In the rows, 128 means zero.
Known rows, with every way that one mark hangs from another
migiv{buka{komosas}}: [152  89 128  74 165 134 169  96 122 156 126 171  80  55 106 191  81  93
 128 159  87  92 176 136 120 101 180]
retas{beso}: [127 142 106 125 106 132 141 139 100 154 111 149  85  72  96 151  86 118
 147 162 151 105 156  99 106 107 151]
buka{komosas{gagi}}: [140 118 148 115 163 131 169  95 122 156 131 137 108  76 102 174  76 105
 136 122 143  80 200  95 120 119 170]
banuv{tetum}: [100 161 104 106 129 125 141 111 145 190 126 162  69  89 131 142  77 117
 122 144 132  83 169 107 128 120 161]
retas{retuf}: [121 143 109 105 120 146 139 146 125 147  93 165  84  63 105 152  87 118
 159 158 132 115 162 104 115 135 138]
migiv{buka{beso komosas{retas}}}: [133  64 113  78 180 141 164  60 139 114 163 176  98  75 148 184  82 108
 120 131  91 109 155 134 137  84 190]
mubar{retas{retuf tetum}}: [144 151 104 109 114 152 121 154 118 141 108 184  91  65 111 136 102 141
 170 174 115 106 145 104  92 146 106]
retas{beso migiv mubar tetum}: [136 145  98 133  94 130 155 196  87 176  94 151  89 101 112 130  87 128
 112 195 151 150 125  98  83 143 105]
buka{beso{retas} komosas migiv}: [105  68 124  44 213 138 184  54 169 111 155 174 128 111  92 151  97 131
  75 126  89 147 186 110 133 112 212]
gagi{komosas{buka{migiv} retas{mubar}}}: [113 117 115  93 136  83 175 141 173 110 134 102 161 132 112 156 117 113
 106 178 109 102  95  94 128 189 120]
gagi{komosas{retas{migiv retuf tetum}}}: [141 191  88 147 100 122 137 140 117 122 101 170 108 117 136 126  96 108
 151 159 144 147  69  86 112 153  90]
migiv{buka{beso{retas} komosas{gagi}}}: [130  36 153  94 193 113 146  86 137 136 160 168 124  91  96 178  68 116
 104  86 102 119 185 133 147  73 179]
komosas{gagi}: [135 121 132 136 122 104 145 122 124 164 106 140 104  72 103 172  74 116
 158 119 165  70 186  96 129 118 142]
buka{komosas}: [138 131 127  82 167 148 182  81 127 149 127 160  89  68 109 166  94 102
 123 150 118  99 194 111 117 121 193]
gagi{komosas{buka{beso} retas}}: [118 141 109 124 149  85 155  86 149 114 159 134 144 130 151 159 107 114
 129 128 127 106 129 106 160 138 146]
gagi{komosas{retas{retuf}}}: [124 169  99 133 110 126 127 128 140 102 119 144 113  89 122 140 100 105
 167 143 140 117  88  90 129 137 134]
retas{migiv mubar retuf}: [110 135 105  92 123 146 151 186 115 162  75 150  86  87 118 131 106 120
 129 181 143 153 140 118 112 168 120]
gagi{komosas}: [144 162 122 124 130  93 148 105 129 155 115 142 102  79 108 167 100 102
 149 146 137  93 137  98 134 125 163]
buka{beso komosas{retas} migiv}: [110  81 106  61 197 151 192  39 165  95 159 161 121 102 137 166  96 127
 102 142 102 114 167  97 127 118 200]
beso{retas{migiv mubar}}: [102 114 118  84 125 109 154 149 131 151  85 157 100 111 104 117 118 116
  96 142 144 153 147 133 133 147 144]
komosas{retas{beso}}: [118 146  89 135  90 138 137 121 112 117 121 147  97  81 119 136  92 120
 153 150 159  98 122  97 110 108 145]
migiv{buka{beso{retas{mubar retuf}}}}: [104  39 115  78 151 128 122 180 154 132 124 168 110  83  99 146  80 140
 110 141  82 170 133 147 134 109 142]
komosas{gagi retas{beso migiv retuf}}: [103 151  97 167  83 143 116 170  81 115  97 141 109 106 116 119  83 124
 167 138 191 130 104  84 111 131  91]
mubar{retas}: [132 138 117  89 127 125 134 103 124 144 110 165  90  54 116 149 126 125
 163 153 133  74 173 121 124 130 155]
retuf{retas{migiv{buka}}}: [133 125  98  87 121 118 176 110  88 164 102 180  43  85 105 161  76  93
 135 163 103 112 141 143 146  85 143]
mubar{retas{beso{buka}}}: [128 136 101 113  93 144 107 142 113 135 117 134  99  71 102 133 151 122
 154 166 132  92 134 107 113 155 148]

Rows
[107  94 146 100 196 123 165  72 120 138 135 164 123 128 115 140  94 116
  93  85 148 152 192 116 153 107 179] => buka{beso{retas{migiv}} komosas{gagi}}
[139 165  93 117 110 147 148 158 103 162  80 189  79  96 119 138  82 117
 146 174 135 147 145 107  99 152  96] => retas{migiv retuf tetum}
[107 142 101 101 133 107 153 134 159  91 127 132 152 128 104 153 107 112
 141 174 108 114  91  87 128 181 107] => gagi{komosas{buka{migiv} retas{retuf}}}
[138 148 100 119 124  82 170 113 160 110 139 144 154 139 114 164  93 112
 122 173 103  95  95  81 117 172  99] => gagi{komosas{buka{migiv} retas{tetum}}}
[111  88 112  67 178 105 179  97 158 145 135 156 137 119 117 180  95 134
 108 162 101 108 194 110 139 151 150] => komosas{buka{beso migiv}}
[117 154  97 110 131 163 171  91  88 118 127 157  92 103 131 124 108 102
 120 156 156 131 131 104 108 120 161] => buka{komosas{retas{beso migiv}}}
[116 124 124 139 109  96 152 122 138 125 126 126 137 113 125 161  85 111
 153 118 160  62 164 105 140 145 107] => komosas{buka gagi retas}
[131  94 113  54 166 153 183  84 167 128 124 140 115  91  94 172 125  99
 102 164  89 102 171  95 119 178 187] => beso{buka{komosas migiv}}
[113 148  99 126 118  92 154 128 134 100 143 119 155 136  97 150 109 112
 126 176 126 105  83  79 118 155 119] => gagi{komosas{buka{migiv} retas{beso}}}
[129  89 121  62 162 160 162 169 107 158  98 158  85  73 110 158  94 100
 110 193  91 159 137 141 106 146 138] => retas{migiv{buka{komosas}} mubar retuf}
[143 121  94 138  80 144 137 204 130 162 113 121 104  93 100 137 104 123
 117 189 125 128 118  87  87 168 117] => retas{beso{buka} mubar tetum}
[118  96 140 116 146 139 173 122 143 124 143 111 125  85 124 151  87 113
 123 126 148  89 154  94 115 137 157] => buka{komosas{gagi retas{mubar}}}
[104 145  97 115 104 157 137 214  89 158  83 138  88  94 105 115 101 126
 131 195 154 168 115 103  97 156 112] => retas{beso migiv mubar retuf}
[132 127  86 137  74 168 118 240 129 148 108 124 103  92  90 122  99 131
 130 199 117 153 100  82  78 182  97] => retas{beso{buka} mubar retuf tetum}
[122  92 143 106 145 133 147 101 157 124 131 133 134 108  79 145 117  97
 110  89 127 108 174 103 142 148 173] => beso{buka{komosas{gagi}} retas}
[140 160  95 133  94 161 105 183  90 137 119 176  89  66  97 121  98 149
 171 190 127 123 119  92  74 133  99] => mubar{retas{beso retuf tetum}}
[150 160 106 104 118 124 144 113  99 163  95 189  84  86 131 140 124 127
 148 166 138 105 157 120 108 147 113] => mubar{retas{migiv tetum}}
[112  86  97  88 159 135 145 134 166 114 127 198 126 118  87 135  72 154
 105 142  88 169 141  94 111 127 131] => buka{beso{retas{retuf tetum}} migiv}
[123  69 142  84 214 129 183  69 146 139 154 144 131  97 108 185  71 131
 108 125 120  98 203  85 126 119 188] => buka{beso komosas{gagi} migiv}
[117 153 104 114 106 159 103 165  89 130 113 160  91  60  95 120 117 141
 173 178 135 118 131 102  94 132 127] => mubar{retas{beso retuf}}
[107 139 124 102 165  69 152  98 129 140 130 158 144 163 121 135 124 111
  92 118 130 161 141 129 173 143 145] => gagi{komosas{buka{beso{retas{migiv}}}}}
